Each row was made from one small tree. Brackets hold a mark, then the marks that hang from it, in alphabetical order. Every link used is in the known rows. Write each row's tree.
Known rows:
(pidase gegub lumu): [-0.71  0.14  0.49  0.91  0.80 -0.30  0.33 -0.13  1.88 -0.72 -0.16  0.86
  1.45  0.16  0.51 -2.08 -1.05 -1.62  1.11 -0.18 -0.44 -1.23  1.12 -0.39
 -0.13  1.76 -0.36 -0.89  1.50]
(fodigo (gegub (buraz bati) gumile)): [ 0.17  0.02  1.06  1.48 -1.81 -1.77 -3.72 -0.99  0.32  0.25  1.91  0.21
  0.12 -2.40  0.98 -0.08 -0.98 -0.66 -0.16  0.53  0.62  0.07  1.14  0.16
  0.80 -0.67 -0.67 -0.66 -0.67]
(buraz fatam gegub): [-0.92 -0.62  0.17  1.30  0.68 -1.48  1.04  0.76 -3.97 -0.82  0.23  0.43
  1.28  0.71 -1.82  1.38 -1.38 -2.31 -0.71 -0.23 -0.31 -0.18 -0.38 -1.04
  1.11 -0.87  0.04 -0.88  1.31]
(lumu (pidase (gegub buraz (gumile fatam) nekef))): [ 0.01 -0.07  0.49  0.98 -1.23  0.29 -1.74  0.29  4.14 -0.77 -1.41 -1.24
 -1.33  1.17  4.52  0.27 -0.86  0.50 -0.91 -0.13  0.40 -0.08 -0.77  0.67
  0.96  2.03  0.11 -0.36 -0.96]
(buraz (bati gumile) fatam gegub): [ 0.07 -1.71  0.56  0.92  1.02 -1.96  0.29  0.00 -5.64 -1.49  2.37 -0.19
  2.31 -0.21 -2.14  2.81 -0.97 -2.69 -0.41 -0.45 -0.77  0.60 -0.42 -1.26
  2.51 -1.82 -0.51 -0.95 -1.06]
(buraz bati fatam gegub): [-0.59 -1.43  0.14  1.07  1.47 -2.29 -0.74  0.62 -3.72 -0.70  1.10 -0.34
  1.99  0.08 -3.50  2.03 -1.23 -1.92 -0.44 -0.96 -1.00  0.23  0.23 -0.92
  1.84 -2.51  0.10 -0.62 -0.04]
(gegub (buraz bati) (nekef fatam)): [-1.15 -1.45  1.03 -0.37 -0.08 -0.61 -1.75  0.09  1.41  0.30  0.70 -0.73
  0.59 -1.54 -0.90  0.93 -1.69 -0.61 -1.12 -0.40 -0.81 -0.16  0.42  0.15
 -0.80 -0.38 -0.37 -0.51  0.92]
(gumile fatam): [-1.07  0.05  0.10  0.87 -0.75 -1.53  1.96  0.12  0.96 -0.62  0.58  0.71
 -0.19  0.00  0.38 -0.51 -1.40 -2.08 -0.36 -0.12 -0.71  0.13  0.07 -0.73
  1.27 -1.10  0.00 -0.40  0.96]
(gegub gumile pidase): [ 0.20  1.04 -0.18  1.02 -1.46 -0.96  0.43 -1.29 -2.37  0.22 -0.77  0.77
 -0.28  0.18  1.34 -0.89 -1.72 -0.71 -0.48  0.40  0.49  0.08  2.16 -0.97
  0.89  0.57 -0.07 -0.99  1.05]
(gegub buraz (gumile fatam) nekef pidase): [ 0.31  0.48  0.19  0.68 -2.26 -0.47 -0.92 -0.64  1.98 -0.49 -1.51 -0.75
 -1.85  0.04  3.25  0.63 -1.74 -0.66 -1.55  1.01 -0.03  0.78  0.96  0.05
 -0.15 -0.34  0.13 -0.35  0.66]
(nekef (bati (buraz gegub)) fatam): [-1.42 -0.01 -0.05  1.22 -0.22 -1.64  1.99  1.04 -1.43 -0.53 -0.33  1.06
  1.52  0.08 -2.26  2.73 -1.42  1.05 -0.37 -0.72 -0.09 -0.43  2.61  0.79
  1.25 -2.03 -1.79 -1.50  0.01]
(gegub nekef pidase): [-0.14 -0.10 -0.01 -0.04 -0.69 -0.28  1.00 -1.00 -0.30 -0.58 -0.96  0.20
  0.00  0.64  0.53 -1.73 -2.37 -1.38 -0.92  0.18 -0.54 -0.26  1.05 -1.10
 -0.68 -0.54  0.16 -0.92  2.66]
(gegub buraz (gumile fatam) nekef (pidase lumu)): [ 0.22  1.04  0.35  0.92 -1.51  0.51 -1.17 -0.17  3.42 -0.47 -1.38 -0.33
 -0.77  0.06  3.29  0.96 -1.45 -0.09 -0.40  1.32  0.05  0.61  3.14  0.04
 -0.81  0.47 -0.10 -0.23  1.06]
(nekef bati): [-1.17  0.49 -0.38  1.28 -0.87 -0.90 -0.07 -0.63 -0.37 -0.13  0.45  1.05
 -0.48  0.29 -2.51 -0.99 -1.59  1.03  0.95 -0.25 -0.24  0.01  0.34  0.03
 -0.18 -1.31 -0.33 -0.85  0.62]
(gegub (buraz bati fatam) nekef pidase): [-0.09 -1.99  0.73  0.13  0.31 -1.11 -2.92 -0.87  0.06 -0.73  0.14 -1.81
  0.05 -0.09 -0.39  1.15 -2.01 -0.15 -1.43  0.05 -0.70  0.17  1.57  0.19
 -0.96 -2.25  0.51 -0.79  1.32]
(bati (buraz gegub) (gumile fatam)): [-0.10 -0.33  0.56  1.30 -0.82 -2.23  3.75  0.51 -1.59 -2.24  0.68  0.27
  1.42  0.24  1.62  1.73 -0.81 -2.32 -1.18  0.12 -0.91  0.43  1.54 -0.04
  3.84 -2.10 -1.77 -1.70 -1.21]
(buraz bati fatam (gegub (pidase lumu))): [ 0.01 -0.65  0.00  1.15  1.32 -1.42 -0.61  0.30 -1.69 -0.79  0.50  0.04
  2.56  0.70 -2.36  2.74 -1.47 -1.25  0.33 -0.41 -0.70  0.38  4.43 -0.82
  1.24 -2.12  0.06 -1.01  0.93]
(nekef (bati buraz) fatam): [-1.75 -0.28  0.26  0.77 -0.13 -1.39  2.16  0.25 -0.01 -0.29 -0.08  0.60
  0.67 -0.43 -1.26  1.22 -1.52  1.25  0.05 -0.44  0.13 -0.68  2.48  0.86
  0.35 -1.72 -1.51 -1.36  0.48]
(gegub buraz gumile nekef pidase): [ 0.29  0.72  0.52  0.51 -1.99  0.03 -2.03 -1.35  0.02 -0.04 -1.52 -0.47
 -1.24 -0.03  2.47 -0.77 -1.86  0.18 -1.35  0.87  0.26  0.17  1.51 -0.06
 -0.76  0.81 -0.12 -0.95  1.37]
(bati buraz gumile): [-0.43 -0.10  1.03  0.71 -0.25 -1.57  2.74 -0.91 -2.46 -1.69  1.25  0.19
  1.27 -0.24  1.97 -1.14 -1.09 -0.91 -0.61  0.36 -0.36 -0.59  1.58  0.09
  2.50 -0.57 -1.70 -2.14  0.02]
(nekef (bati (buraz (gegub pidase)) gumile) fatam): [-0.09 -0.12  0.04  0.89 -1.54 -1.50  3.14 -0.35 -3.01 -1.39 -0.35  0.98
  1.49  0.36  0.16  3.96 -1.76  0.53 -0.70 -0.09  0.42  0.59  4.36  0.30
  1.42 -2.03 -2.26 -2.50 -0.80]
(gegub buraz (gumile fatam)): [-0.53  0.93  0.63  1.56 -2.15 -1.20 -1.09 -0.11  1.12 -0.17  0.00 -0.17
 -1.15 -0.73  2.00  0.21 -1.00 -0.27 -0.65  0.68  0.10  0.57  0.46  0.38
  1.10  0.19 -0.24 -0.43 -0.46]
(pidase lumu): [-1.08  0.92  0.32  1.03  0.35 -0.19  1.03 -0.17  0.45 -0.30  0.42  1.25
  1.31  0.15 -0.29 -1.73 -1.31 -1.21  1.08  0.23 -0.40 -0.50  2.33 -0.67
  0.01  0.81 -0.43 -0.87  1.97]

Write each row's tree:
[-0.28 -0.22  1.32  1.78 -1.13 -1.32 -2.13 -0.25 -1.65 -0.47  1.17  0.23
 -0.13 -1.51  2.35  1.02 -1.18 -1.88 -0.58  1.45  1.66 -0.46 -0.95 -0.06
 -0.26  0.22 -0.31 -0.55  0.86] => (fodigo (gegub (buraz fatam) gumile))
[-0.88 -0.70  0.62  1.37  1.49 -2.18  1.77  1.01 -3.54 -1.56 -0.03 -0.24
  1.90  0.64 -0.71  1.32 -1.12 -1.27 -1.22 -0.29 -0.42 -0.69  1.14  0.13
  2.18 -2.21 -0.85 -1.62  0.82] => (bati (buraz fatam gegub))
[ 0.30 -1.49  1.07  0.78 -0.91 -1.96 -1.73 -0.69  2.26 -1.43  1.66 -0.95
  0.43 -1.13  1.81  0.64 -0.59 -1.59 -0.62 -0.28 -0.93  0.36 -0.02  0.64
  1.87 -0.89 -0.71 -1.03 -2.40] => (pidase (gegub (buraz (bati (gumile fatam)))))
[-0.98 -0.55  0.65  0.63 -0.53 -1.23  2.90 -0.30 -2.15 -1.12  0.97  0.79
  1.20 -0.56 -0.08  1.82 -1.33  0.18  0.11 -0.02  0.31 -0.30  2.01  0.50
  1.20 -1.21 -2.14 -1.76 -0.77] => (nekef (bati buraz gumile) fatam)
[ 0.69 -0.24 -0.83  1.01 -2.50 -0.77  0.03 -0.45  2.13 -0.52 -0.58  0.85
 -1.97 -0.37  1.58  2.12 -1.98 -1.59  0.23  1.06  0.96  0.70 -0.56 -0.86
 -0.77 -3.03 -0.23  0.56 -0.14] => (fodigo (gegub (gumile fatam) (nekef bati) pidase))
[-0.24 -0.02  0.42  1.38  1.29 -1.48  1.97  0.65 -1.37 -1.74 -0.81  0.13
  2.59  1.18  0.60  2.33 -1.41 -0.63 -0.45  0.20 -0.13 -0.47  5.59  0.25
  1.61 -1.65 -0.93 -2.04  1.72] => (bati (buraz fatam (gegub (pidase lumu))))
[-0.65 -0.23 -0.26  0.63  0.86  0.94 -1.08  0.08  3.43 -0.79 -0.82  0.58
  0.28  0.76 -1.60 -1.16 -1.29  0.34  1.63 -0.25 -0.49 -1.01 -0.76 -0.21
 -2.20 -0.05 -0.47  0.05  1.07] => (pidase (gegub (nekef bati)) lumu)
[ 0.23 -0.54  0.25  0.22 -1.31 -0.69  1.22 -1.06  0.80 -0.76 -0.07  0.95
  0.01 -0.34  1.86 -1.18 -2.43 -3.09 -0.72  0.80  0.31 -0.45  0.26 -1.34
 -1.10 -1.45 -0.17 -0.63  2.99] => (fodigo (gegub nekef pidase))
[-0.18 -0.82  1.28  0.96 -0.59 -0.43 -2.73  0.04 -1.13 -0.72  0.63 -0.54
 -0.34 -1.41  2.28  1.07 -1.44 -2.66 -0.99  1.67  1.48 -0.56 -2.38 -0.46
 -1.33 -0.08 -0.16  0.07  1.35] => (fodigo (gegub (buraz fatam) gumile nekef))
[-0.49 -1.38  0.40  0.08 -1.23  0.03  1.28 -0.26 -1.01 -0.85  1.52  1.65
  0.41 -1.35  0.11  2.26 -1.89 -3.24  0.30  0.99  1.05 -0.21 -1.81 -1.26
 -1.70 -0.88 -1.38 -0.26  0.58] => (fodigo (gegub (nekef (bati gumile) fatam)))
[ 0.06 -0.62  0.60 -0.20 -1.32 -0.59 -2.09 -0.75  0.13  0.75 -0.63 -0.98
  0.13 -1.39  0.81  1.90 -1.85 -0.25 -1.52  0.11  0.08  0.32  2.54 -0.13
 -0.64  0.24 -0.40 -0.48  0.36] => (gegub (buraz bati) gumile (nekef fatam) pidase)
[ 0.44 -1.38  0.51  0.44 -0.55 -1.06 -3.83  0.07  3.57 -0.52 -0.36 -1.78
 -0.91 -1.00  1.37  0.87 -0.64 -0.79 -0.85 -0.22 -0.81  0.02 -1.95  0.27
  0.45 -0.40  0.00  0.53 -1.52] => (pidase (gegub (buraz bati) (gumile fatam) nekef))
[ 0.13  1.79  0.09  1.13 -0.91 -0.21  0.53 -0.86 -0.81  0.00 -0.69  1.46
  0.52  0.33  1.54 -0.69 -1.43 -0.39  0.72  0.77  0.44 -0.03  3.96 -0.94
  0.40  1.38 -0.29 -0.96  1.35] => (gegub gumile (pidase lumu))
[-0.11 -0.05 -0.10  0.87 -0.37 -1.39  2.26  1.38 -0.68 -1.20 -1.18 -0.48
  0.31  0.17  1.06  1.96 -0.92 -1.98 -1.51  0.27 -0.68  0.04 -0.23 -0.38
  2.43 -1.78 -1.13 -0.07 -0.61] => (bati (buraz (gegub (gumile fatam) nekef)))
[ 0.15 -0.30  0.94  0.44 -2.15 -0.62 -1.38 -1.15  2.40 -0.65 -0.13  0.29
 -0.41 -0.81  3.21 -1.03 -2.31 -1.37 -1.32  1.22  0.48 -0.17  1.37  0.01
 -1.85 -1.08 -0.33 -1.24  2.71] => (fodigo (gegub buraz nekef pidase))
[-1.18 -0.90  0.00  0.06  1.02  1.02  0.42  0.82  3.10 -0.32 -0.99  0.87
  1.01 -0.02 -1.45  1.18 -1.49 -0.63  1.34 -0.32  0.03 -1.22 -0.14 -0.35
 -2.59  0.90 -0.60  0.26  1.27] => (pidase (gegub (nekef bati fatam)) lumu)
[-0.02 -1.40  1.17  0.59 -0.95 -0.77 -1.92 -0.67  0.76 -1.19  0.17 -0.53
 -0.28 -0.50  2.78  0.82 -2.34 -2.14 -1.58  1.28  0.76 -0.41  0.35 -0.21
 -2.22 -1.41  0.19 -0.93  3.01] => (fodigo (gegub (buraz fatam) nekef pidase))
[-0.90 -1.41  1.11  1.00  0.74 -1.82 -3.03 -0.36 -0.82 -0.48  1.59 -1.35
  0.56 -0.71 -1.35  0.64 -1.18 -0.07 -0.63 -0.33 -0.67  0.01  1.25  0.59
  0.50 -1.64  0.09 -1.01  0.29] => (gegub (buraz bati fatam))
[-0.61 -0.93  0.00  0.81  1.06 -0.66 -0.51  0.38 -2.39 -1.03 -0.61 -1.17
 -0.38  0.34 -1.27  1.48 -1.22  0.85 -0.16  0.44  0.49 -0.67 -1.39  0.24
 -0.06 -2.25 -0.81 -0.14 -0.03] => (gegub gumile (nekef (bati (buraz fatam))))
[ 0.71  0.60  0.22  0.67 -1.11  0.38  0.02 -0.58  0.88 -0.41 -0.34  1.42
  0.52 -0.64  2.80 -0.26 -1.88 -2.75  0.39  1.53  1.17 -0.33  1.88 -1.54
 -1.18  0.66 -0.47 -0.14  2.25] => (fodigo (gegub gumile nekef (pidase lumu)))
[-1.19 -0.94  0.38 -0.04  1.42  0.26  1.04  1.04  3.67 -1.12 -1.14  0.12
  1.52  0.01 -0.42  1.30 -1.25  0.63  0.86 -0.31 -0.15 -1.84  1.40  0.76
 -1.40 -0.15 -1.55 -0.50  1.00] => (pidase (gegub (nekef (bati buraz) fatam)) lumu)
[-0.41 -1.66  0.16 -0.25 -0.27  0.38  1.11 -0.17 -0.68 -1.02 -0.05  0.33
  0.45 -0.38 -0.26  1.38 -1.59 -1.85  0.19 -0.13  0.17 -0.66 -2.66 -0.87
 -1.52  0.77 -1.07 -0.33 -0.28] => (pidase (gegub (nekef (bati gumile) fatam)))
[ 0.96 -0.72  1.33  0.85 -2.54 -1.91 -1.87 -2.21  0.17 -1.04  2.35  0.35
  0.72 -1.84  2.79  0.35 -1.64 -1.21 -0.55  0.81  0.33  0.66  2.86  0.22
  0.77 -1.64 -1.01 -2.13 -0.29] => (fodigo (gegub (buraz (bati gumile)) pidase))
[-0.02  0.33  0.77  0.85 -0.96  0.74 -2.78 -0.41  1.89 -0.34 -1.27 -1.05
 -0.76  1.10  3.70 -1.36 -0.95  1.06 -0.75 -0.21  0.62 -0.60 -0.47  0.63
  0.20  3.11 -0.14 -0.98 -0.08] => (lumu (pidase (gegub buraz gumile nekef)))
[ 0.27  0.73 -0.32  1.10 -1.87 -1.52  1.51 -0.67 -0.32 -0.16 -0.85  0.59
 -0.94  0.19  2.07  0.47 -1.62 -1.85 -0.58  0.50  0.19  0.70  1.72 -0.99
  1.59 -0.52  0.10 -0.40  0.33] => (gegub (gumile fatam) pidase)
[ 0.57  0.50  0.65  0.53 -0.56  0.09 -3.51 -0.94  2.01  0.03 -0.42 -0.81
  0.42 -0.52  0.87  0.31 -1.40  1.24 -0.02  0.58 -0.29  0.41  4.04  0.15
 -0.55  0.31 -0.31 -0.54  0.49] => (gegub (buraz bati) gumile nekef (pidase lumu))
[-0.26  0.37  0.84  1.19 -1.13 -1.39 -3.32 -0.87 -0.62  0.53  1.04 -0.50
 -0.01 -1.39 -0.23 -0.61 -0.85  1.12 -0.41 -0.10 -0.16  0.31  1.46  0.41
  1.29  0.04 -0.42 -0.76 -0.89] => (gegub (buraz bati) gumile)
[-0.49  1.47  0.88  1.22 -1.22 -0.20 -1.18 -1.12  2.52 -0.45 -0.38  0.75
  0.49  0.20  1.64 -1.12 -1.72  1.34  0.15  0.65 -0.09  0.04  5.41  0.66
 -0.69  0.81 -0.34 -1.91  2.23] => (gegub buraz (pidase lumu))
[-1.13 -1.37  0.11  0.54  1.51 -0.80  0.17  0.32 -0.80 -1.59 -0.27 -0.87
 -0.10  0.75 -1.98  1.06 -1.55  0.78 -0.23  0.01 -0.21 -0.94 -0.97  0.55
 -0.47 -3.38 -0.66 -0.55  0.96] => (gegub (nekef (bati (buraz fatam))))
[-0.24  0.63  0.01  1.62 -0.93 -2.30  2.27  1.04 -1.19 -0.94 -0.69  0.27
  0.67 -0.02  1.13  1.82 -0.69 -1.31 -1.01  0.11 -0.39  0.19  1.50 -0.01
  3.62 -1.68 -1.24 -0.82 -1.11] => (bati (buraz (gegub (gumile fatam))))
[-1.15 -1.19 -0.26  0.18  0.02  0.74  0.66  0.48  2.44 -0.27 -1.08 -0.03
 -0.05  1.57 -0.28  1.08 -1.62  0.78  0.45 -1.29  0.50 -0.84 -0.65 -0.06
 -0.94  1.01 -0.17 -0.63  0.32] => (lumu (pidase (gegub (nekef bati fatam))))
[-0.38  0.67  0.81  0.52 -0.76  0.67 -1.43 -0.80  3.17 -0.66 -0.89 -0.07
  0.34  0.45  1.73 -1.18 -1.98  0.83 -0.27  0.85 -0.39 -0.13  3.87  0.36
 -1.75  0.51 -0.25 -1.32  2.78] => (gegub buraz nekef (pidase lumu))
[-0.06  0.70 -0.13  0.38 -0.39  0.65  1.48  0.83 -1.50  0.11 -1.85  1.20
  1.72  0.23  0.62  3.01 -1.82 -2.33 -0.55  0.60  0.43  0.10  3.27 -1.65
 -0.45  1.85 -0.64 -0.25  1.87] => (buraz (gegub gumile (nekef fatam) (pidase lumu)))
[ 0.14 -1.02  0.46  0.62 -1.12  0.30 -1.98 -1.42 -1.61 -1.66 -0.07 -0.92
 -0.97  0.75  0.58  1.92 -2.06  1.08 -0.55  1.04  0.48  0.71  0.19  0.46
 -2.11 -1.72 -0.39 -1.33  0.37] => (gegub (buraz fatam) (nekef (bati gumile)) pidase)
[-0.36 -2.45  1.01  0.45  1.47 -0.36 -3.59  0.08  2.50 -1.16  0.31 -2.54
  0.33  0.92  0.91  0.66 -1.07  0.82 -0.78 -1.15 -0.38 -0.62 -0.20  0.80
  0.19  0.21  0.49 -0.96 -0.18] => (lumu (pidase (gegub (buraz bati fatam) nekef)))
[-0.05  0.52  0.50  1.17 -1.21 -0.80  1.36 -0.83  1.87 -0.59  0.64  1.95
  1.25 -0.52  2.21 -0.84 -2.01 -1.91  0.78  1.03  0.56 -0.41  3.87 -0.86
 -0.44 -0.35 -0.47 -1.27  2.79] => (fodigo (gegub (pidase lumu)))
[-0.19 -1.57  0.03  0.74  1.53 -0.67 -0.90  0.45 -0.77 -1.41 -1.42 -1.28
 -0.33  0.59 -0.26  1.29 -0.92  0.35 -0.07 -0.03  0.61 -1.41 -2.57  0.45
 -0.40 -1.38 -0.77  0.01 -0.51] => (pidase (gegub gumile (nekef (bati (buraz fatam)))))
[ 0.00  0.56 -0.18  0.58 -0.13  0.36  1.13  0.11  0.24 -0.75 -1.39  0.93
  1.49  1.15 -0.25  0.29 -2.03 -1.14 -0.22  0.30 -0.76  0.17  2.92 -1.19
 -0.60 -0.10 -0.38 -0.94  2.49] => (buraz (gegub nekef (pidase lumu)))
[-0.92 -0.21  0.06  0.09  0.25  0.20  1.79  0.17  2.56 -0.75 -1.39  0.42
  1.00  0.46 -0.06  1.85 -2.11  1.64  0.51  0.20  0.11 -0.63  5.00  0.50
 -1.34 -1.45 -1.39 -1.14  1.94] => (gegub (nekef (bati buraz) fatam) (pidase lumu))
[ 0.77  0.27 -0.48  0.67  0.13 -0.16 -1.12  0.06 -0.98 -0.02 -0.68  0.32
  1.51  0.31 -1.27  1.64 -1.40 -0.62  0.18 -0.09 -0.60  0.62  3.47 -1.38
  0.75 -0.43 -0.46 -0.20  0.00] => (buraz bati (gegub gumile nekef (pidase lumu)))
[-1.07 -0.37  0.17  0.49 -1.17 -0.50  2.53 -0.52 -2.68 -0.41  1.25  1.43
  0.74 -0.51 -1.11  1.73 -1.60 -0.78  0.63  0.09  0.56  0.20  0.27 -0.70
  0.09 -0.17 -1.25 -1.08 -0.27] => (nekef (bati gumile) fatam)
[-0.03 -0.14  0.00  0.50  0.38  0.35  0.26  0.85  3.10 -0.79 -1.11 -0.14
  0.11  0.08  1.92  0.14 -0.78 -2.88  0.45  0.53 -0.12 -0.71 -1.35 -1.07
 -0.23  1.49 -0.13  0.95  0.33] => (pidase (gegub (gumile fatam) nekef) lumu)
[-0.47 -0.21  0.22  1.29 -1.06 -1.76  2.49 -0.35  0.31 -1.96  1.00  0.26
 -0.12  0.21  0.64  1.10 -1.01  0.19  0.29  0.20 -0.44  0.45  1.08  0.71
  2.44 -3.30 -1.67 -1.35 -1.66] => (nekef (bati buraz (gumile fatam)))
[-0.36 -0.76  0.88  1.20  0.22 -1.64 -3.65 -0.44 -2.37 -0.06  1.20 -1.10
  0.20 -1.17 -0.80  1.26 -0.90  0.13 -0.45 -0.01  0.08  0.24  0.54  0.26
  0.96 -0.36  0.07 -0.54 -0.76] => (gegub (buraz bati fatam) gumile)
[-0.91  0.03  0.94  0.14 -1.05  0.18 -0.92  0.11 -0.78  0.48 -0.61 -0.20
 -0.20 -1.18  1.43  0.68 -1.57 -1.14 -1.37  0.71  0.58 -0.38 -0.40 -0.30
 -1.19  2.08 -0.52 -0.24  1.23] => (gegub buraz gumile (nekef fatam))
